Each row comes from the steps of one walk. Every step used is in the known rows, and no mark comes twice. Write the walk behind each row, first mark first.
In the rows, zero is written as 128.
Known rows:
s > q > t > a: [181 120 133 164 157  93 127 149 155  97  85  91 109 146 108 139 106]
f > q > s > a: [157 119 141  72 115 118  76 141 113  76 112 179 104 121 112  66 133]
q > t > a > s: [177 124 144 139 140  99 133 128 148  74 106 119 127 129 120 160  95]
q > s: [172 114 145  94  96  95  99 140 126  89  56 163 143 129 112  77 124]
t > a > s > y: [164 106 138 152 112  91  98 111 113 110 126 168  89 159 108 159 103]
q > t > a > s > y: [173 112 132 138 147  97 115 114 138  93 120 139  94 141 112 150  90]
s > y > f > q: [128 113 138 161  83 135  98 173  51  92  76 148  66 127 129 121 130]
t > a > s: [170 121 146 155 104  94 116 123 125  91 111 145 126 143 117 167 106]
s > a: [155 119 139 119  94 118  79 135 125 111 104 177 105 146 105  88 162]
y > f > q > t > a > s: [163 129 151 155 128 133 142 175 103  39  99 105 104 104 139 179  92]
a > s > y: [128 103 138 149  94  78  97 109  98 118 122 177 103 146 118 126 118]
f > q > t > s > a: [168 132 139  97 162 136 108 153 121  77 111 125 106 128 122  72 126]
q > s > y > t > a: [108 123 131  86 104 117  82 113 130  84  71 171 123 156  93  88 120]
t > s > q: [166 109 144 169 122  69 118 146 117 120  75 130 125 164 115  89 108]
y > s > a: [163 121 147  92  86 109  82 121 121  73 123 202 143 151  93  97 171]
f > q > s: [148 122 141  97 110 108 103 153  87  73  75 143 126 115 128  91 114]
q > t: [152 128 136 126 123 114 125 146 129  91  65 114 139 123 124 103 130]
f > q > t > s: [161 134 142 121 155 124 140 160  97  72  75  88 130 123 136  99 100]

Write each row's walk:
[152 112 144 171  98 122 110 156  70  75 118 156  62 133 123 179  98] => t > a > s > y > f > q
[137 110 133  96 117 107  86 138  81  92  90 163  96 127 117  83 108] => f > q > s > y
[145 120 131 141 160 112 118 126 105  79 144 117  83 130 130 170  81] => f > q > t > a > s > y
[172 107 146 168  84 109 105 141 104  91  98 180  78 147 113 159 107] => t > a > s > y > f
[185 111 145 132 121 123 123 168 115  90  38 147 103 142 119  73 114] => q > t > s > y > f
[153 122 151 110  83 126 107 183  80  54  49 153 115 104 132  93 121] => y > f > q > s
[ 35 122 137 142  75  92  97 100 105 104 122 174 134 149 116 112 130] => a > s > y > t
[175 115 141  68 103 104  68 127 146  91  92 203 117 135  97  51 147] => q > s > a
[186 121 141 140 147  83 126 137 147  57 101 118 142 152  97 150 119] => y > s > q > t > a
[ 83 138 146 124  89 117 113 136 109  91  55 135 168 156 119  75 135] => y > t > s
[130 111 141 170 136  55 129 128 142  96 125 119 131 127 128 126  98] => a > s > q > t
[192 125 142  92 147 120 104 140 158  92  88 150 126 141 109  56 135] => q > t > s > a
[151 114 147 152 101 133 110 176  52  90  64 151  78 143 126  96 112] => t > s > y > f > q
[ 83 130 130  88 114 130  85 128  98  69  91 150 105 143 108 107 111] => f > q > s > y > t > a
[ 66 125 141 179 100  72 114 115 136  86 129 126 136 156 111 156 112] => y > t > a > s > q
[144 117 136 160 136  80 123 147 137 103  86 103 124 133 120 102 121] => s > q > t
[161 134 141 143 154 116 138 142 115  59 128  98 114 116 136 177  84] => f > q > t > a > s
[130 128 148 159  78 139 116 190  61  71  62 129 101 112 134 132 134] => y > f > q
